Each row was made from one small tree. The marks that hang from a mark follow it in brackets, in alphabetical order. Every link used is in the known rows. Write each row's tree.
Known rows:
H{L}: [ 0.609 -0.896  0.574  0.196 -0.518  0.796 -0.604 -0.271 -1.043  0.153
 -0.254 -0.064 -0.222  0.109  1.605 -0.697  0.645 -0.039  0.549  1.082
  1.634]
P{L{C G J S} Z{Y}}: [-3.013 -1.123  4.449  1.678  0.367  2.531  0.817 -2.980  0.459 -0.254
  4.123 -4.760 -0.845  2.377  2.559  1.370  0.951  1.218 -1.209  0.888
  0.158]
Y{L{G{Z} S}}: [-0.394 -1.427  4.390  1.269  0.375  3.997 -0.642 -0.810 -0.378 -0.834
  2.308 -1.972  0.513 -1.483  1.708  0.926  1.389  1.054 -0.279  1.664
  1.525]
L{C G S}: [-1.938 -1.076  4.186 -0.521 -0.094  3.837 -1.162 -0.156  0.792 -1.580
  3.695 -2.922  0.326  1.609 -0.195  1.719  2.036  0.642 -1.573  1.371
  0.094]
G{Z}: [ 0.605 -0.120  0.671  1.220  0.554  0.156  0.285 -0.313 -0.899 -0.251
  0.567 -0.459 -1.094 -2.036  0.246 -0.348  0.102  1.127 -0.061 -0.931
  0.353]
G{L Z}: [ 0.973 -0.604  1.096  1.165  0.998  0.163  0.333 -0.774 -2.405 -0.495
  1.130  0.520 -0.599 -2.543  1.996 -0.452  0.458  1.305  2.519 -0.249
  1.316]
Y{L{C G{Z} J S}}: [-1.543 -2.095  5.479  1.060  0.119  4.702 -1.142 -0.583 -0.638 -1.804
  4.284 -3.482  1.119 -0.412  2.964  2.307  1.124  1.899 -1.378  2.065
  1.912]
Z{G Y}: [-1.135  1.665  0.000 -0.138  1.140  0.677  2.055  1.927  0.743 -0.471
  2.291  1.590  0.021  0.170 -0.725 -2.342  0.576  0.860 -0.108 -0.485
 -0.020]
D{L{C}}: [-1.473 -0.283  0.984 -0.536  0.020 -0.819  0.139  0.509  0.360 -1.223
  0.826 -0.357  0.229  0.390  1.334  1.834  0.725 -0.215  0.926  1.330
 -2.979]
G{L{J S} Z{Y}}: [ 0.545 -0.208  3.604  1.183  1.988  2.516  1.768 -0.641 -2.443 -1.617
  3.373  0.404  0.061 -1.563  2.320 -0.526  0.240  2.756  2.409 -0.185
  0.978]
L{C G{Z{Y}} J S}: [-1.960 -0.752  5.604  0.725  1.184  4.412  0.711 -0.286 -0.316 -2.306
  5.730 -3.103 -0.185  0.224  0.972  1.089  1.011  2.761 -1.338  0.194
  0.612]
H{K L{C G{Z} J S}}: [-0.253 -3.011  5.926  0.132 -0.730  6.106 -0.856 -1.252 -0.746  0.276
  3.880 -4.332 -1.824  0.840  2.869  1.346  1.710  2.925 -2.155  1.340
  2.699]
H{K{J} L{C G S}}: [-0.515 -5.188  5.111 -0.527 -0.659  5.605 -2.030 -1.123  0.649  1.100
  1.932 -3.002 -1.818  2.451  1.260  0.819  1.461  1.855 -2.130  1.678
  3.094]
K{J}: [-0.056 -2.681  0.267  0.210  0.647  0.458 -0.903 -0.713  0.170  0.182
 -0.775  0.190 -0.679  0.468 -0.118 -0.250 -1.686  0.740 -0.380 -0.449
  1.356]
Y{L{C G S}}: [-1.706 -1.812  4.561  0.074 -0.278  3.710 -1.435  0.345  0.682 -1.129
  3.080 -2.450  1.660  0.749  1.460  1.899  2.292  0.170 -0.877  2.776
  1.266]
D{L{C S} Z{G Y}}: [-2.936  0.738  3.077  0.755  1.227  1.337  2.626  2.688  1.784 -3.271
  3.058  0.074  0.438  1.144  0.200  0.372  1.096  0.904  0.903  0.495
 -4.106]
L{G}: [-1.093 -0.213  1.538 -0.063  0.131  1.649 -0.209 -0.854  0.092 -0.332
  1.604 -1.217 -0.112  0.322  0.228  0.584  0.176  0.273 -0.342  0.367
  0.309]
P{L}: [-0.446 -0.438 -0.335  0.233  0.126 -0.710 -0.414 -0.762 -0.164  0.971
 -0.408 -0.968 -0.656  0.832  1.835  0.598  0.158 -0.301 -0.314  0.288
  0.288]
H{K{J} L{C}}: [ 0.313 -4.549  2.171 -0.313 -0.784  1.940 -1.532 -0.132  0.279  1.961
 -0.180 -1.285 -1.747  1.619  1.449 -0.107  0.618  1.242 -1.306  0.893
  2.858]
P{L Z{G Y}}: [-1.807  0.610 -0.073  1.895  0.652 -0.679  2.053 -1.399  0.614  1.154
  1.338 -1.007 -1.577  0.759  1.365 -1.827  0.570  0.359 -0.406 -0.391
  0.305]
H{K L{G}}: [ 0.351 -1.827  2.723 -0.411 -0.999  3.154 -0.202 -1.180 -0.017  2.148
  0.792 -1.700 -1.610  0.861  1.844 -0.066  1.208  0.858 -0.669  1.136
  2.091]
G{L{C S} Z{Y}}: [-0.062 -0.530  3.861  0.835  1.545  1.459  1.170  0.846 -1.726 -1.871
  3.695  0.253  0.081 -1.156  0.971 -0.522  2.446  2.014  2.107  0.237
  0.571]
Z{G Y{L{J S}}}: [-1.282  0.444  2.558  0.159  1.009  3.539  1.562  1.672  0.665 -1.018
  3.335  0.723  1.668  0.333  1.722 -1.000  0.581  1.502 -0.401  1.368
  1.226]

Write each row's tree:
[-1.376 -1.181  4.768  0.644  0.374  3.970 -1.046 -0.287  0.053 -1.961
  4.113 -3.371 -0.617 -0.057  0.032  1.433  2.085  1.657 -1.675  0.575
  0.519]  L{C G{Z} S}
[-1.835 -0.735  4.582  0.081  0.589  2.550  0.686  1.258  0.783 -1.096
  3.605 -0.866  1.724  0.729  0.715  0.215  2.289  0.485 -0.046  1.986
  0.488]  Z{Y{L{C G S}}}
[-1.692 -1.508  5.198  0.682  0.371  4.871 -0.950 -0.968 -0.561 -2.309
  4.946 -4.195 -0.390  0.235  1.534  2.237  0.769  2.541 -1.991  0.620
  0.944]  L{C G{Z} J S}
[ 1.065 -2.002  1.675 -0.303 -1.137  2.416  0.014 -1.020 -0.743  2.034
  0.147 -1.280 -1.277  0.859  2.899  0.120 -0.212  1.348 -0.646  0.866
  2.166]  H{K L{J}}
[-0.325 -0.841  4.209  0.969  1.632  2.268  1.256  0.270 -2.079 -2.121
  4.560 -0.474  0.293 -0.875  2.292  0.154  1.196  2.729  1.793  0.247
  0.934]  G{L{C J S} Z{Y}}
[-0.365 -1.144  2.771  1.412  0.347  1.904 -0.281 -0.668 -0.762 -0.132
  1.689 -1.290  0.491 -1.907  2.025  0.542  0.580  0.732  0.116  1.152
  1.768]  Y{L{G{Z}}}
[-1.462 -0.528  2.262 -0.588  0.477  3.802 -0.548  0.579 -0.525 -1.918
  4.403 -0.747  0.857  0.801  2.451  0.573  1.127  1.537 -0.084  1.364
  1.563]  Z{G{L{C J S}}}
[-2.807 -0.408  2.560  1.473  0.452  2.180  1.159 -1.199  0.860 -0.425
  3.962 -3.343 -0.891  2.183  2.432  0.023  1.082  1.520 -1.783  0.523
  0.409]  P{L{C J S} Z{G Y}}
[-0.084 -5.326  5.757  0.406 -0.170  5.707 -1.789 -1.338 -0.116  0.892
  2.296 -3.439 -2.680  0.934  1.539  0.480  1.512  2.729 -2.152  0.990
  3.316]  H{K{J} L{C G{Z} S}}
[-1.614 -0.081  3.272  0.844  1.112  1.119  1.001  0.615 -0.220 -1.295
  4.099 -1.568 -0.535 -0.550 -0.093 -0.057  1.524  1.554 -0.517 -0.393
  0.283]  L{C G{Z{Y}}}
[-2.019 -0.882  4.912  0.174  0.635  3.399  0.627  0.699  0.239 -1.430
  4.376 -1.546  2.021  1.083  1.818  1.004  1.284  1.178 -0.389  2.042
  0.848]  Z{Y{L{C G J S}}}
[-1.330  0.738  1.166  0.276  0.919  1.680  1.883  1.788  0.390 -0.455
  2.772  1.144  1.531 -0.108  2.040 -1.278 -0.044  1.205 -0.009  0.915
  1.274]  Z{G Y{L{J}}}
[-1.353 -0.685  4.021  1.249  1.369  3.375  0.769 -1.773 -0.711 -0.654
  3.516 -2.968 -1.106  0.284  2.620  0.919  0.137  2.232 -0.721 -0.060
  0.881]  P{L{G{Z{Y}} J S}}
[-3.235  0.444  3.469  0.835  1.160  2.184  2.725  2.172  1.318 -3.553
  3.797 -0.742  0.724  1.503  1.440  1.090 -0.103  1.694  0.564  0.495
 -3.798]  D{L{C J S} Z{G Y}}
[-0.994  0.833  2.228 -0.255  1.588  3.339  1.953  0.908 -0.709 -1.621
  4.123  1.390  0.740  0.283  1.856 -1.355  0.503  1.903  1.361  0.529
  0.930]  Z{G{L{J S}} Y}
[-1.679 -1.288  2.742  1.835 -0.093  2.452 -0.349 -4.127  0.499  0.720
  1.327 -4.342 -1.647  1.218  1.872  1.116  0.962  0.134 -0.982  0.815
  0.338]  P{L{G S} Z}
[-2.142 -1.137  4.567  1.882  0.155  2.559  1.143 -1.736  0.381 -0.608
  3.561 -2.935  0.830  0.758  1.798  0.666  0.969  0.999 -0.206  1.622
  0.626]  P{Z{Y{L{C G J S}}}}
[-1.809 -0.583  2.600  0.976  0.524  3.083  0.470  1.098 -0.143 -2.741
  3.468 -1.163  0.766  0.902  2.096  0.724  0.015  1.380  0.526  0.336
  0.196]  D{Z{G{L{C J S}}}}
[-0.729 -1.516  3.086  0.106 -0.468  2.193 -1.328  1.097  0.562 -0.946
  1.674 -1.426  1.870  0.554  1.399  1.373  2.132 -0.030 -0.605  2.532
  0.841]  Y{L{C S}}
[-2.128 -0.814  4.618  1.635  0.698  1.788  1.434  1.696  1.014 -1.942
  2.800 -1.324  1.605  0.891  0.388  0.556  1.199  0.372  0.502  0.874
 -0.692]  D{Z{Y{L{C G S}}}}
[-3.343 -0.468  5.312  1.044  1.219  2.539  2.418  0.481  0.887 -3.464
  3.945 -2.155  0.657  1.694  1.607  2.494 -0.202  1.424  1.176  0.883
 -4.140]  D{L{C G J S} Z{Y}}
[-0.669 -1.667  4.734  1.398  0.387  4.853 -0.508 -1.361 -0.873 -1.207
  3.061 -2.652  0.714 -1.172  2.993  1.650  0.133  1.873 -0.607  1.697
  1.900]  Y{L{G{Z} J S}}
[-1.465 -0.218  2.676  2.018  0.927  0.310  2.207  1.123  0.455 -0.990
  1.341 -0.162  1.246 -0.022  0.631 -0.278 -0.217  0.107  1.418  0.051
 -0.546]  D{Z{Y{L{G}}}}
[-2.357  0.898  2.704  1.150  1.478  2.448  3.244  1.276  0.962 -3.062
  2.625  0.221  0.301  0.704  1.558  0.384 -1.015  1.683  1.257  0.065
 -3.938]  D{L{J S} Z{G Y}}
[-0.719  0.426  2.615  1.167  1.398  1.240  1.711 -0.397 -0.628 -0.542
  2.812 -0.774 -0.878 -1.340 -0.074 -0.863  0.503  1.589  0.281 -0.886
  0.303]  L{G{Z{Y}}}
[-1.730  0.412  2.840 -0.526  1.307  3.133  1.374  1.651 -0.462 -2.100
  5.242  0.709  1.154  0.965  1.803 -0.801  1.350  1.996  0.852  0.985
  0.971]  Z{G{L{C J S}} Y}
[-2.012 -1.491  2.707  0.982  0.436  1.659 -0.846 -1.514 -0.853 -0.522
  3.447 -4.203 -1.096  0.355  3.460  2.093  0.198  1.604 -1.597  0.302
  1.386]  P{L{C G{Z} J}}
[-1.256  1.204  0.102  1.583  0.625  0.107  2.379 -0.630  0.848  0.198
  1.679 -0.120 -0.961 -0.053 -0.346 -2.225  0.406  0.686  0.001 -0.746
 -0.117]  P{Z{G Y}}
[-1.058 -0.017  0.296  2.106  0.428 -1.814  1.902 -2.279  0.160  1.467
  0.036 -1.354 -1.346  0.705  1.390 -0.874  0.316 -0.054  0.553 -0.414
 -0.275]  P{L Z{Y}}
